Each row comes from the steps of one walk. Every step used is in the known rows, and no mark comes twice. Write the walk behind each row, first mark first.
Known rows
K > M > D > W > L: [  2.9  21.8  24.9 -27.4  -4.2 -10.6  -0.9  26.1   4.4  -0.8   3.3  -7.4
 -11.5  -6.9  -5.5  17.2 -13.9 -10.3   7.9 -16.2   0.3  -3.6]
W > L: [  9.7  29.3  12.0   6.5  14.3 -19.1  -1.4  11.7  -0.7  -4.8   0.5  -8.3
  -1.8  -3.5  -8.6  17.0  -8.5  22.3  34.9  -1.3  -7.5  -4.8]
D > W > R: [ -8.3  -2.1   6.5  -1.6  -5.6   1.7  -0.3   2.6  10.3   8.5  -9.1 -17.7
  -2.1  12.1 -34.6  -3.3  -5.1  13.9  26.2  -3.0  -5.5 -18.2]
D > M > K: [ -4.4   8.9  -5.8   4.1  12.0 -19.7 -20.4  -3.4 -11.6   6.4  -8.3  23.6
  -5.8  21.3 -14.7 -10.3  -2.5   1.0  10.1   9.7  -0.3   3.4]
C > M > K: [ 21.2  -4.4  20.3   7.2   9.1 -28.7 -22.4  -6.2 -16.3  -5.4   5.1  30.0
  -7.8   6.5 -13.7  -0.4 -11.2   3.6  22.5  -4.3  -1.9 -10.3]
W > D: [ 22.6   8.3   5.0   9.1  23.6   1.1  -2.3  -7.2 -12.2  -0.8 -10.2   3.1
   0.9 -14.1   3.2  30.2  14.9   0.0  30.0   5.4   7.8   6.1]
C > R > W > D > M > K: [ 22.5 -10.2 -14.5   3.8   9.8 -10.1 -28.7  21.3  -0.6 -17.4 -41.4   2.9
 -10.7  11.3  -7.9 -11.8   0.4  -4.9  -7.7  16.5  15.9 -13.1]
T > K > M > D > W > L: [  4.0  35.5  14.5 -15.2  12.0 -25.5   6.3  22.5   2.7 -10.0  -6.0  -9.3
 -10.5   1.9  -8.7  11.5 -21.7  -8.8   7.2 -15.2  -3.8  -5.2]
R > W > D > C > M: [  1.8 -31.7  29.9 -19.7  33.8 -14.3  -1.6  12.4  -0.3  -5.2  -0.6  25.7
 -19.2 -13.4   1.7  -4.7  -2.7 -23.5   2.9 -28.2  15.1  -3.8]
T > U > K > M > D > C: [-12.5  -0.3   7.7   9.7  25.5 -14.4  -7.0  16.2 -14.4   6.6  19.8  16.6
  -5.6 -33.5 -13.0  -3.1   3.7  -7.4  14.6  -6.3  -0.3  14.8]
U > K > M > D: [ 18.9  15.9   6.8  -1.5  -2.7   1.4  -8.5  28.3 -25.1  -1.3  10.7  18.8
  -6.8 -32.5   4.1   7.4   3.7  -2.4  27.1   9.1 -13.1   5.1]
C > D > W > R: [  9.3  -0.2  12.1  11.7 -12.8  13.5 -13.8  -6.5   4.7  14.4  -2.2 -12.4
  -6.4  -6.2 -25.0  -3.8  -5.6   5.9   1.3  -4.2  -7.2 -23.6]
R > W > D > M > K: [ 17.6  -6.9  -5.2  -3.8  21.1 -11.9 -16.2  13.9  -3.0  -9.5 -24.8   9.9
 -14.4   2.5  -3.5  -0.8   7.4 -17.2  -4.7  10.1  25.4  -2.8]
K > M: [-11.4 -10.7 -10.4  -9.3  12.6   0.5  -4.0  12.3 -23.3   7.5  -1.3  29.3
  10.3 -12.8  -2.2   2.5   0.2   1.7  34.4 -14.0 -11.7   9.4]
U > T > K > M > D > C: [-19.8  -5.5   3.7  -6.8  18.6 -22.4  18.8  10.0 -19.4  10.6   6.2  17.6
  -7.5 -18.9  -9.3   5.5  -9.3 -14.8  14.7 -15.1 -22.5  16.0]
R > W > L: [ 16.0   9.3  14.7  -4.3  13.8 -20.3   3.7  34.5   8.0 -15.7  -7.0 -15.8
  -6.9 -16.2 -12.3   5.5  -3.6  14.7  27.6  -3.7   0.5 -30.4]
U > K > M: [  5.6   1.3  -6.4  10.6   8.6   7.3 -12.8  26.7 -23.9  -6.8  -5.0  27.8
   6.8 -13.4  -3.0 -13.1  -3.4   1.7  36.6 -12.7 -11.1   4.4]
D > C: [-28.3  -7.9  15.3  -1.1  26.6 -17.3   7.9  -6.1  -0.7  15.2   6.4  18.8
   1.3  -4.5 -19.9  -5.0   7.4   8.8  31.8 -11.3 -13.2  -4.6]
T > U > K > M > D > W: [  7.5   6.6  18.7   2.7  -3.7  -3.9 -21.4  10.7 -14.0  -1.5   8.7   5.3
  -3.4 -12.7 -22.7  -4.6  -3.3 -20.2   7.9 -12.3  -2.0 -13.8]
K > M > D > C: [-27.6 -10.0  11.6 -24.0  17.0 -11.1  10.6  14.2 -10.2  20.8  17.8  24.5
  -7.7 -29.4  -1.8   9.5   7.8  -7.2  17.6  -6.1  -8.6  16.5]
W > D > C: [ -8.9  -5.7  12.8   1.0  39.0  -7.0   9.0  -6.5   1.4   8.3  -4.4  10.5
  -3.8 -13.4  -3.5  16.9  14.4  -4.9  21.3  -9.5  10.5  12.0]
T > U: [  2.6   5.4  -1.3  32.7  23.7 -21.4 -18.9 -19.3 -21.1   5.4  10.6   2.2
  13.8  -8.6 -30.4   9.1   4.4  14.7  33.5   0.3  -7.5  -7.5]
C > D: [ 23.7   7.8  12.9  23.2  -0.2   5.8 -19.7 -17.5 -22.2  14.4  10.8  18.5
   0.6 -27.6  -4.5   5.7   6.0   5.8  10.4  -0.7 -21.4 -19.3]

Which walk is each row?
[ -2.5  11.8  -0.9   5.4   1.3   9.4 -28.8 -13.3 -22.7  18.8   5.9  32.6
  -7.3  -0.2   0.3 -15.9  -6.7 -11.7 -16.0  -4.3 -20.4   3.1]
C > D > M
[ -3.0 -15.2  26.9 -10.2  35.0 -12.5  -6.1  -7.1  -5.8   2.9   7.2  30.7
 -15.0  -3.2   4.9   5.0  -7.6 -17.5   9.5 -26.5   8.5  17.4]
W > D > C > M
[  6.6   0.6 -13.2  30.7  20.6  -2.5 -25.7  16.1 -27.4  -8.3   2.6  19.8
  11.6 -16.7 -14.5 -11.9  -4.9   2.2  31.1 -14.0  -1.3   7.0]
T > U > K > M
[ 22.0  20.0   5.6  50.7  18.8 -13.4 -27.1  -2.4 -20.1 -11.5   5.4   1.8
   8.7  -9.8 -28.5 -10.0   0.6  15.0  37.2   1.8  -8.8 -16.3]
T > U > K
[ 18.3 -30.4  27.5  -5.9  31.2 -28.1  -9.8  12.1   3.5 -12.1  -6.1  22.7
 -20.6 -11.0  -5.8  -1.7  -0.1 -18.2   1.4 -14.5  27.5  -9.6]
R > W > D > C > M > K
[ -6.8  -3.3   2.7 -22.2 -13.6   6.9   2.2  20.3   2.0  12.7   0.4 -11.9
  -9.1  -8.6 -18.3  10.1  -3.5   0.0  13.7   2.2  -0.6   0.4]
K > M > D > W > R
[ 13.8   9.9  -1.4  17.0   3.2  -7.3 -33.8 -12.7 -17.8  11.0  -1.1  28.1
  -9.8   1.8  -5.7 -11.3  -3.6  -5.8 -14.1   7.3  -4.2  -2.2]
C > D > M > K
[-15.8   4.7  25.7 -11.4  15.9 -19.5  11.7  -1.5  -2.9  20.5  19.8  10.8
 -10.2 -22.1 -13.0  11.6  12.5   3.7  22.5   6.9 -15.6  -1.0]
M > D > C
[ -0.7   1.0  -4.1  -5.6 -12.5  -3.4  10.0  17.0  -7.2   2.6 -11.7 -18.6
  -9.0   1.2 -25.0   5.5 -20.9  -7.1  11.7  -6.3 -13.6   0.9]
U > T > K > M > D > W > R
[  9.3  10.5  -6.6  -0.4   1.9 -16.8   9.7  10.6 -35.0   1.8   1.4  11.6
  -3.1 -19.9  -3.4  17.5 -10.9 -10.3  21.9  -0.8 -28.0  10.2]
U > T > K > M > D
[  6.6  -9.6 -15.5  -8.5  10.8   4.7 -20.7  22.9  -3.3 -11.6 -36.9   4.1
 -10.1  10.0  -1.0 -14.7  -1.8 -11.1  -7.5   5.8   3.4  -9.0]
C > R > W > D > M
[  7.9   4.2  48.9 -28.1 -13.3 -13.1 -12.9  -6.9  -8.5   6.8  16.1  16.3
 -17.6   6.1 -16.9   0.9 -11.0 -21.1   3.5 -14.0 -16.0 -25.8]
C > M > D > W
[-11.5  -8.3  -9.6   7.1   0.2 -21.2   1.4  15.7 -16.7  -1.3 -18.8   5.8
  -2.0  -4.1 -17.2  -8.9 -20.8   3.5  12.8  -6.2 -36.3  -2.3]
U > T > K > M > D > C > R
[ -2.5 -24.3  15.3  -8.3  37.5  -8.7  12.7  13.7   8.6  -1.1 -11.3   4.4
  -8.2 -25.3  -7.2   6.0  19.0 -11.6  15.0 -11.1  16.5 -10.2]
R > W > D > C
[ 34.0 -15.8  -2.7   6.8   7.8   0.7 -10.4  22.8  -1.3 -19.5 -37.3 -12.3
  -0.5 -15.9  -7.3   6.0  11.0   6.3  19.3  11.1   3.8 -32.5]
C > R > W > D
[  1.9  -4.9  -6.8 -17.5  22.9   2.9  -8.1  16.3  -7.2  -4.0 -20.7  12.1
 -13.1   0.6   3.5  -4.7   6.2 -23.2  -3.8  -0.8  12.2   2.2]
R > W > D > M
[ -6.6  -2.5  21.8 -31.2 -10.7  -0.9  -2.8   8.8 -10.2  12.2   5.3  12.4
  -4.4  -8.3 -12.5   6.1   0.9 -19.8  10.7 -12.2 -10.8 -12.2]
K > M > D > W
[-17.0   1.7 -13.2   1.2  15.6 -24.2   0.1  17.8  -8.3  -0.5 -16.0  11.0
  -1.0  -5.9 -14.5 -11.4 -12.0  12.5  15.4   3.5 -26.4  -2.0]
T > K > M > D > C > R
[ 14.3   2.1   3.0  13.4  12.8 -22.7 -17.8  62.2   9.5 -26.9 -10.9 -20.6
 -12.3 -30.9 -16.4 -15.4 -17.0   9.5   2.7  -3.4   7.1 -18.8]
T > U > K > M > D > C > R > W > L
